Every row comes from one small tree of marks. The marks that hang from a mark follow it in brackets, in the order of their numbers. Every link used is in the known rows. Which tree was each row made from?
Known rows
K353[K216[K351[K946]] K557]: [ 0.31  2.64  4.71  0.48 -0.21 -2.22 -1.65 -0.02 -1.89 -4.81  1.71 -1.08
  0.32  5.94  2.18  3.67 -1.94  0.76 -2.57  0.29 -0.76 -1.64  0.73 -0.63
  1.45 -2.72  3.56  2.62 -1.50  0.54 -4.85]
K313[K792[K946[K351[K557]]]]: [-0.45  0.54  0.72  0.65 -1.47 -0.61 -2.36 -2.80  0.40 -2.20  1.50  0.67
  0.22  2.29  4.60  3.33 -1.58 -2.72 -1.54 -0.38  1.67 -4.21  3.82  0.85
 -0.47 -4.72  1.99  3.30 -5.56  1.58 -4.85]
K557[K351[K216 K946]]: [-1.35  3.51  1.91 -0.50 -0.84 -0.80 -1.41 -0.75 -1.49 -1.36 -0.29  0.08
  0.61  5.12  5.39  4.34 -0.01  0.31 -0.96 -1.68  1.52 -1.03  2.37  0.45
  0.53 -3.01  2.85  1.74 -2.50  1.71 -6.23]
K353[K216 K557[K351]]: [ 0.77  4.53  4.73 -2.19  0.36 -2.74 -2.75  0.64 -0.98 -4.31  2.06 -0.73
  1.68  4.09  0.74  5.19 -1.21 -1.73 -2.85  0.40 -0.64 -1.52  1.82 -1.21
  0.95 -3.05  1.64  0.76 -1.11  0.44 -5.82]
K557[K351[K946[K353 K792[K216]]]]: [-0.46  4.13  2.68 -1.20 -0.03 -1.41 -1.26 -0.22  0.15 -4.03  1.46  1.81
 -1.97  2.62  4.51  4.63 -0.24 -1.28 -0.12 -1.67  3.40  0.59  3.37 -0.83
  0.67 -2.47  1.52  2.39 -4.02  2.27 -6.12]
K216[K351[K557 K946[K353]]]: [ 0.80  2.80  4.16  1.23 -1.10 -0.74 -1.84 -2.12 -0.54 -2.51  0.94  1.47
 -2.34  3.11  5.37  4.72 -1.08  0.81 -0.41  1.62  3.61 -3.16  1.42 -0.17
  0.17 -2.79  2.94  1.47 -3.88  2.00 -5.26]
K353[K216 K557[K351[K946[K792]]]]: [ 0.23  3.27  2.48 -0.77  0.62 -3.92 -1.05 -1.71 -2.94 -5.40  3.05 -0.46
  0.04  5.34  1.52  5.29 -1.68 -0.76 -2.09 -0.44  0.07 -0.40  3.12 -0.57
  2.93 -3.20  3.39  1.82 -1.64  0.85 -6.57]
K557[K351[K216]]: [-1.00  4.34  2.23 -1.59 -0.62 -0.71 -2.41  0.93 -0.72 -1.19 -0.03 -0.43
  1.27  3.30  4.67  4.31 -0.31 -0.44 -1.33 -1.33  0.69 -1.51  2.92 -0.33
 -0.64 -3.37  1.09  0.40 -1.39  1.73 -6.11]
K946[K351[K216] K353 K792]: [-0.01  2.26  0.47 -0.86  0.45 -0.61 -3.02  0.76 -1.39 -2.19  1.97  1.84
 -1.94  0.86  3.84  4.42 -1.39 -2.64 -2.14 -1.55  2.47  0.17  5.74 -0.76
 -1.45 -4.62  0.99  0.99 -3.62  1.68 -5.26]
K946[K351[K557] K353[K216] K792]: [ 1.23  2.30  1.30 -0.93  1.05 -2.27 -2.56 -0.24 -2.19 -3.32  2.89  1.52
 -2.50  1.67  1.84  5.52 -1.47 -3.54 -3.07 -0.23  3.15 -1.95  5.01 -0.85
 -0.20 -4.56  1.39  1.70 -3.08  1.61 -5.93]
K946[K351 K353[K216 K557]]: [ 1.72  2.89  5.27 -1.29  1.04 -1.77 -3.72  1.10 -1.00 -4.47  2.61  1.35
 -0.18  2.38 -0.13  5.57 -1.45 -3.72 -3.90  0.95  0.93 -0.75  2.66 -1.43
 -0.36 -4.09  1.36  1.59 -3.78  0.00 -4.42]
K351[K946]: [-0.56  0.37  2.61  0.36 -2.68  0.71 -2.46 -1.54  0.59 -3.13 -0.93  0.38
  0.72  2.10  3.98  2.90 -0.87  0.99 -1.56 -1.84  1.30 -1.28  0.99  0.86
  0.41 -1.75  3.15  2.07 -2.39  0.16 -2.85]
K313[K792[K216 K557[K351]]]: [-0.67  5.17  2.31 -1.49 -1.14 -1.44 -1.96  2.27  0.24 -2.88  1.19 -0.36
  1.68  3.08  4.91  3.59  0.49 -3.37 -1.48 -1.44 -0.20 -2.67  3.08 -2.19
 -1.01 -3.30 -2.24  0.45 -3.15  3.04 -6.63]
K353[K557[K351[K946]]]: [ 0.04  3.23  4.00 -0.60 -1.07 -1.96 -2.33 -2.62 -1.17 -4.07  1.53  0.31
  1.34  3.99  3.33  5.10 -0.83 -0.18 -0.71  1.55  0.40 -1.77  0.91 -0.08
  2.08 -3.02  3.16  0.85 -3.47  0.82 -5.74]
K351[K216 K946]: [-1.04  1.48  1.45  0.25 -1.20  0.05 -1.31 -0.85 -1.15 -1.13 -1.11  0.60
  0.10  4.01  5.39  2.92 -0.64  1.45 -2.51 -2.79  1.20 -0.85  2.62  0.97
  0.03 -1.46  2.63  2.34 -2.13  0.43 -4.07]
K216[K351[K557 K946[K353 K792]]]: [ 0.62  2.26  1.81  1.09 -0.76 -1.69 -1.04 -2.66 -1.44 -3.36  2.50  1.52
 -3.46  2.58  5.46  4.85 -1.82  0.84 -0.04  1.07  3.75 -2.47  3.24 -0.24
  0.91 -3.14  3.06  1.25 -3.53  2.45 -5.78]
K792[K216 K946]: [-1.00  2.37  3.09 -1.04 -0.78  0.36 -2.26  1.77  3.28 -3.41 -1.07  0.88
  0.44  2.07  5.13  1.02 -1.19 -0.72 -3.06 -2.82  0.85 -1.73  1.54  0.41
 -2.40 -0.94  1.58  4.86 -3.01  0.59 -3.00]
K351[K216 K557]: [-0.06  2.70  0.82 -0.36  0.09 -1.21 -1.55 -0.73 -1.78 -0.03 -0.46  0.67
 -0.31  3.30  5.76  3.73 -0.76  0.59 -3.94 -1.33  1.27 -3.47  3.58  0.19
 -0.91 -2.21  0.46  0.78 -1.38  1.06 -5.40]
K946[K353[K216 K557[K351]] K792]: [ 1.56  4.77  4.29 -1.82  1.60 -3.76 -2.46 -0.13 -1.52 -5.33  3.89  0.90
 -1.23  2.55  0.03  6.50 -2.13 -2.26 -2.14  0.12  1.16  0.46  4.57 -2.05
  0.91 -3.32  1.24  0.42 -1.87  0.65 -6.36]

Which tree is each row?
[ 0.25  5.58  4.72 -1.53  0.42 -1.39 -2.03  1.87  0.31 -3.50  0.63  2.91
 -0.57  3.43  5.34  4.77  1.32 -2.84 -1.18  0.42  2.99 -1.92  1.25 -2.05
 -1.07 -1.86  0.58  2.19 -5.25  2.61 -6.58] => K792[K216 K557[K351[K946[K353]]]]
[ 1.39  3.52  3.25 -1.41  0.91 -2.42 -1.99  0.47  0.23 -4.73  2.36  2.01
 -2.04  1.10  2.65  4.07 -1.70 -1.30 -3.68 -0.80  0.99  0.12  4.19 -1.55
 -0.54 -1.70 -0.87  0.81 -2.91  0.72 -4.33] => K946[K353[K557] K792[K216]]
[ 1.78  4.13  6.60 -0.75  0.64 -2.04 -3.08  1.61 -0.40 -4.79  2.46  0.18
 -0.96  3.17  0.61  4.95 -2.17 -0.70 -2.89  1.14  0.40 -0.77  2.11 -2.04
 -0.39 -2.63  1.48  1.14 -1.63  0.56 -4.45] => K946[K353[K216[K351] K557]]
[ 0.10  4.93  3.12 -1.59  0.37 -2.21 -2.30 -0.32 -1.95 -1.88  1.28 -0.02
  1.19  4.34  3.87  5.05 -0.76 -0.85 -2.61  0.54 -0.73 -1.75  3.18 -0.81
  0.35 -3.27  0.71 -0.31 -1.78  1.39 -6.98] => K353[K557[K351[K216]]]
[-0.08  1.08  0.36 -0.06 -1.69 -1.53 -1.88 -0.62 -1.16 -4.32  0.83  1.16
 -0.10  1.36  5.32  3.11 -0.89 -0.67 -1.51 -1.22  1.10 -2.44  2.72 -0.41
 -0.03 -2.02  2.12  1.69 -3.10  1.16 -4.27] => K351[K946[K792[K557]]]
[ 0.28  1.82  4.69 -0.79  0.67  0.04 -3.85  1.83  1.85 -4.33  1.19  2.08
 -0.67  1.93  1.37  3.81 -1.66 -3.74 -2.90 -1.21  2.58 -0.54  2.65 -0.17
 -2.20 -3.41  3.58  5.10 -4.71  0.33 -3.46] => K792[K946[K351 K353[K216]]]
[ 0.87  2.94  4.03 -0.42  1.74 -1.52 -3.05  0.08 -0.05 -2.52  1.68  3.34
 -1.16  3.17  3.56  4.56 -1.64 -2.98 -3.52  1.13  1.66 -1.20  3.86 -0.47
 -1.95 -3.40  2.58  3.30 -6.11  0.66 -5.14] => K792[K946[K351[K216] K353[K557]]]
[ 0.93  2.82  2.29  0.88  0.74 -1.16 -1.00 -2.39 -1.75 -0.34 -0.17  3.02
 -2.67  3.87  5.65  4.73 -0.55  0.87 -3.18 -0.66  4.04 -1.96  3.47  0.19
 -0.30 -1.28  2.18  1.72 -3.86  0.94 -5.29] => K351[K216 K557 K946[K353]]
[-0.41  2.08  0.76  0.84 -0.25 -1.34 -0.65 -2.37 -2.25 -0.05 -0.70  1.03
 -0.86  4.81  6.42  3.75 -0.60  1.49 -3.18 -1.30  2.00 -3.02  2.90  0.85
  0.50 -1.75  2.56  2.07 -2.63  0.86 -5.68] => K351[K216 K557 K946]
[-1.80  2.23  2.40  1.24 -2.42  0.13 -0.80 -0.20  0.38 -3.08  0.89 -1.75
  0.02  4.67  5.01  2.05 -1.09  0.60 -0.47 -2.64  0.25 -1.19  2.20 -0.20
  0.96 -2.95  0.53  2.64 -2.65  2.40 -4.54] => K313[K792[K216[K351[K946]]]]
[-0.18  3.81  2.46 -0.94 -2.24 -1.08 -2.89 -0.01  0.02 -3.29  1.62 -0.55
  2.11  1.47  4.00  4.52 -0.29 -2.73 -0.44 -0.27  0.13 -2.95  3.03 -1.51
 -0.51 -3.79 -0.55 -0.61 -2.85  2.36 -5.86] => K313[K792[K557[K351]]]
[ 1.07  4.01  3.57 -0.93  0.67 -2.25 -2.76  3.50 -0.84 -4.97  2.96  0.79
 -1.73  1.68  2.60  4.22 -1.68 -2.35 -2.13 -0.19  1.24 -1.52  3.83 -2.72
 -2.01 -2.98  0.81  1.20 -1.57  2.15 -5.37] => K946[K353[K216[K351]] K792[K557]]
[-0.55  2.47  0.29 -0.65 -0.64 -2.05 -0.78  1.44 -0.75 -3.96  0.54  1.41
 -0.43  2.62  6.26  2.11 -0.04 -1.21 -2.80 -2.04  0.81 -2.18  2.68 -1.02
 -0.53 -1.43  0.62  2.90 -3.15  1.83 -5.07] => K351[K946[K792[K216 K557]]]
[-0.10  2.22  5.17  0.86 -0.51 -0.40 -2.31  0.60  2.24 -4.28  2.03 -0.04
 -1.51  2.80  1.69  3.27 -2.86 -0.94 -1.28 -2.33  2.00 -0.20  3.85 -0.52
 -1.54 -2.41  2.35  3.96 -2.82  0.78 -3.60] => K313[K792[K946[K353[K216[K351]]]]]
[-1.20 -0.17  1.64  0.30 -2.44  0.64 -3.20 -1.14  1.85 -3.41  1.05 -0.22
  1.29  1.37  3.43  2.54 -1.98 -2.76 -1.01 -1.70  0.91 -1.91  3.48  1.01
 -1.13 -4.62  2.16  3.29 -4.93  1.05 -3.49] => K313[K792[K946[K351]]]
[-1.02  1.55 -0.33  0.77  0.21 -1.34 -1.41 -1.82 -1.06 -0.14  1.32  0.72
 -0.59  4.19  5.70  3.34 -1.34 -2.29 -2.68 -1.19  1.55 -3.87  5.12  0.77
 -1.08 -4.80  1.36  3.49 -5.02  1.94 -6.25] => K313[K792[K946[K351[K216 K557]]]]
[ 0.35  1.27  4.41  0.48 -0.12 -0.16 -2.41 -0.24  2.70 -3.96  1.01  1.01
 -1.14  1.76  0.62  3.37 -2.64 -1.29 -2.83 -3.64  2.37  0.69  4.62  0.39
 -1.67 -1.28  1.98  4.02 -3.11 -0.36 -2.23] => K313[K792[K946[K353[K216]]]]
[-0.50  3.28  3.00 -1.37 -0.03 -0.82 -2.24  3.46  2.57 -3.73 -0.77  1.99
  0.71  2.21  6.02  1.15 -0.27 -2.04 -3.83 -1.56  0.35 -3.63  1.29 -0.93
 -3.70 -0.60  0.66  4.67 -4.05  1.59 -3.96] => K792[K216 K557 K946]
[ 0.13  4.34  2.89  0.28 -0.13 -1.61 -1.36 -0.94 -1.81 -1.50  1.52  1.96
 -0.79  4.28  4.92  5.69  0.25 -2.24 -0.69 -0.63  2.75 -1.09  4.48 -1.28
 -0.31 -2.84  0.56  0.63 -4.80  2.29 -6.79] => K313[K792[K557[K351[K216 K946[K353]]]]]
[-0.23  3.83  3.07 -0.73 -0.49 -0.66 -2.18  2.59  0.97 -4.14  1.90  0.49
 -2.32  1.10  4.56  2.97 -1.79 -0.79 -1.21 -1.53  1.81 -0.37  3.63 -1.73
 -1.41 -3.05 -0.17  1.38 -1.87  2.41 -5.03] => K946[K353 K792[K216[K351]]]
[-1.07  2.85  1.34  1.56 -1.35 -1.14  0.23 -1.78 -0.96 -1.87  1.19 -1.21
 -0.99  5.56  6.38  3.10 -0.72  0.79 -1.04 -1.25  1.11 -3.36  2.39 -0.29
  1.37 -3.19  0.34  2.40 -3.10  2.95 -6.28] => K313[K792[K216[K351[K557 K946]]]]
[ 0.10  2.60  2.76 -0.79 -0.11  0.38 -3.69  1.39 -0.53 -1.27  0.57  1.80
 -0.56  1.45  3.63  4.60 -0.52 -2.64 -2.44 -0.85  2.36 -0.71  3.81 -0.61
 -2.15 -4.18  1.11  1.19 -4.03  1.27 -4.70] => K946[K351[K216] K353]
[ 0.95  3.22  1.86 -0.58  0.72 -0.98 -2.76 -0.14 -2.10 -0.10  0.93  2.55
 -1.70  2.46  4.80  5.34 -0.37 -2.54 -3.13  0.73  3.30 -2.84  3.94 -0.76
 -1.42 -4.37  0.70  0.87 -4.36  1.84 -6.38] => K946[K351[K216 K557] K353]
[-0.26  1.17  2.40  0.25 -1.65 -0.22 -2.60 -0.04  2.15 -3.76  0.53  1.01
  1.06  0.93  4.57  2.12 -1.45 -1.98 -2.03 -1.93  0.46 -3.16  3.35 -0.11
 -2.09 -1.67  1.07  2.85 -4.15  0.75 -3.19] => K313[K792[K557 K946]]
